Each row was made from one walk, in order. Every step used is in the known rows, and no mark comes twice. Write each row's walk.
(in the rows, 128 means zero)
Known rows
barif > vofav > nifa: [162 160 163  98 147  73  89 161 133 116 133  72 155 140 134 115 115 114
 109  96 145  74  92 113]
barif > vofav > luran > dila > lirem > neze > nifa > balivo: [138 152 127  91 129  93  83 173 143 117 136 107 164 136  99 140 103 126
  92 111 142 113 167 128]
luran > vofav > barif: [165 141 143 130 148  98 132 218 139 109 155  60 176 131 114 124 139 140
 128  97 150  88 146 130]
lirem > dila: [148 151 140 102 138  84 114 175 140 104 127  74 181 131 108 111 115 137
 131  86 127  71 125 148]
nizor > visu > barif: [161 144 172 129 142 120 124 159 114  94 146  55 121 128 120 122 109 151
  92 106 118  55  79 167]
nizor > visu: [169 150 155 124 160 103 129 176 149  87 124  41 157 152 126 113 113 150
 108  82 100  88  89 166]
barif > vofav: [170 158 166 116 163  72 100 181 134 101 130  81 139 172 134 114 115 132
 119  75 142  91  97 106]
visu > barif: [159 138 161 115 133 105 125 168 117 104 151  65 108 131 117 121 118 145
  99 102 143  39  89 152]
lupon > luran > vofav: [156 142 102 136 151  96 155 193 139  91 137  62 180 155 119 146 117 129
 104  72 113  83 149 116]
neze > nifa > vofav > luran > dila > lirem: [126 147 139  78 137 123 113 173 154 122 120  65 174 152  83 130 108 113
  96 124 147 102 166 126]
nizor > visu > barif > vofav > luran: [178 141 172  99 145 117  95 152 105 101 156  76 149 128 118 134 107 128
  86 121 109  84  99 124]
nizor > visu > barif > vofav: [167 156 190 133 156  99  98 158 104  97 143  80 123 148 132 120 102 136
  98  96 132  81  78 124]
balivo > nifa > neze: [142 165 142 119 128  80 160 222 132 103 123  41 120 151 131  98 109 156
 106  88 127  89 138 133]
lupon > luran > dila > lirem: [141 145 118 110 151 111 149 169 140  93 137  71 200 143 109 144 107 115
 110 108 137 101 166  96]
luran > dila > lirem > neze > nifa > vofav: [111 176 165  87 140 103  97 191 161 133  88  61 144 176  92 118  94 109
  94 113 152 107 137 162]
nifa > vofav > luran: [161 127 158  71 143 106 108 189 149 108 118  59 153 148  89 121 123 134
  88 126 103  83 120 150]
nizor > visu > barif > vofav > luran > dila: [163 157 161 125 156 128 111 161 108  98 165  76 179 143 102 132 102 128
  74 118 132 102 116 112]
barif > vofav > luran > dila > lirem > neze > nifa: [134 188 143  80 134 110  84 160 142 137 123  69 170 156 115 140  89  89
 105 100 157 112 141 131]
lirem > dila > luran > vofav > barif: [151 143 128 123 136 112 127 195 139 109 158  70 220 118 103 128 139 127
 130 123 145  97 175 133]
tinu > vofav > luran > dila: [168 151 116 114 156 112 130 174 137  90 143  71 184 162 101 135 112 134
  95  97 147  90 135  83]
balivo > nifa > vofav > luran > dila: [144 153 142  99 155 114 130 203 128 114 134  66 175 155  76 120 111 132
  72 117 139  96 148 119]
dila > lirem: [151 132 138  93 139  91 128 177 147 101 122  57 150 145 119 126 118 135
 128  95 135  78 141 127]
visu > barif > vofav > luran > dila > lirem: [148 140 150 101 136 119 114 157 110 107 153  84 173 135 101 141 105 119
  97 128 149  98 154  96]
nifa > neze: [150 151 151 123 125  83 149 204 161  90 124  42 127 159 138 100 117 158
 112  97 113  97 118 152]
visu > barif > vofav: [165 153 181 121 150  87  98 164 105 107 148  88 113 151 129 121 110 133
 104  95 151  67  90 114]
luran > dila > lirem > neze > nifa > vofav > barif: [124 169 177  91 144 113 100 206 150 133 123  68 177 140  92 121 115 107
 112 144 168 114 152 147]

Which walk is each row?
[142 144 132 111 146 103 135 178 143 102 133  64 176 153 107 126 113 132
 115  97 153  96 153 114]
luran > dila > lirem
[137 148 156  51 128 114  90 176 153 131 103  57 154 145  88 133 103 108
  91 133 117 100 141 159]
dila > lirem > neze > nifa > vofav > luran
[149 135 129  93 140 117 129 170 138 103 141  64 189 138  98 136 113 127
 105 115 138 101 164 111]
vofav > luran > dila > lirem
[139 156 154  91 133 106 108 181 122 107 122  61 192 145 104 145  91 116
  92 134 128 123 157 135]
nifa > vofav > luran > dila > lirem > neze
[162 146 130 107 152 116 131 181 141 100 156  62 189 150  94 126 116 134
  89 103 136  93 132 122]
vofav > luran > dila
[148 163 160 103 131 108  98 159  89 108 150  79 182 133 120 154  86 111
  92 132 144 113 146 112]
visu > barif > vofav > luran > dila > lirem > neze
[134 142 136  86 143 114 130 190 124 116 125  65 179 143  81 130 107 124
  92 126 143 101 179 105]
balivo > nifa > vofav > luran > dila > lirem
[140 155 179  87 149 104 102 212 169 131 119  64 144 142  94 105 132 120
 120 128 157  87 122 157]
neze > nifa > vofav > barif
[145 155 152 111 114  83 135 188 155 102 126  37 142 136 140 101 113 142
 104 113 117  87 113 155]
vofav > nifa > neze
[136 169 149  92 144 121 107 185 147 122 124  62 179 161  82 128 102 114
  74 120 141 109 136 148]
lirem > neze > nifa > vofav > luran > dila
[125 159 125 125  99  95 136 181 149 103 130  48 188 128 128 113 114 137
 103 123 113 100 160 153]
lirem > dila > luran > vofav > nifa > neze
[150 158 140  96 133 106 116 171 118 104 137  58 199 138 117 149  94 117
 102 119 133 117 156 130]
vofav > luran > dila > lirem > neze
[137 154 163  93 156  82 129 222 132 119  97  61 117 165  93 102 114 140
  94  99 138  72 127 139]
balivo > nifa > vofav
[146 149 113 112 125 100 122 164 148 114 140  48 186 134 118 129 128 120
 100 104 136  71 140 143]
dila > luran > vofav > nifa
[162 129 140 105 138  63  89 176 140 101 142 105 148 123 116 119 124 146
  98 106 129  80 124 120]
barif > vofav > nifa > balivo
[158 141 130 126 143 112 135 203 145 106 160  60 197 131 111 129 145 133
 123 118 149  95 162 131]
dila > luran > vofav > barif
[133 165 148  88 135 104 115 193 103 116 121  61 188 141 101 142  87 114
  87 130 138 118 170 122]
balivo > nifa > vofav > luran > dila > lirem > neze
[145 165 182 129 119  95 114 169 123  98 136  53 133 130 148 107  98 136
  90 130 112  97  96 143]
nizor > visu > barif > vofav > nifa > neze
[135 154 125 128 104  95 144 186 157 102 131  35 165 142 134 113 118 141
  97 118 116  97 148 151]
dila > luran > vofav > nifa > neze
[147 144 155  59 137 114  99 183 167 129 108  57 140 153  82 118 117 119
  87 118 116  80 119 163]
neze > nifa > vofav > luran
[155 139 152  68 145 103 119 202 127 119 119  60 147 142  85 119 117 133
  83 120 115  79 137 135]
balivo > nifa > vofav > luran
[138 134 144  89 141 116 123 180 140 106 125  66 184 148  87 132 111 125
  96 131 134 106 166 118]
nifa > vofav > luran > dila > lirem
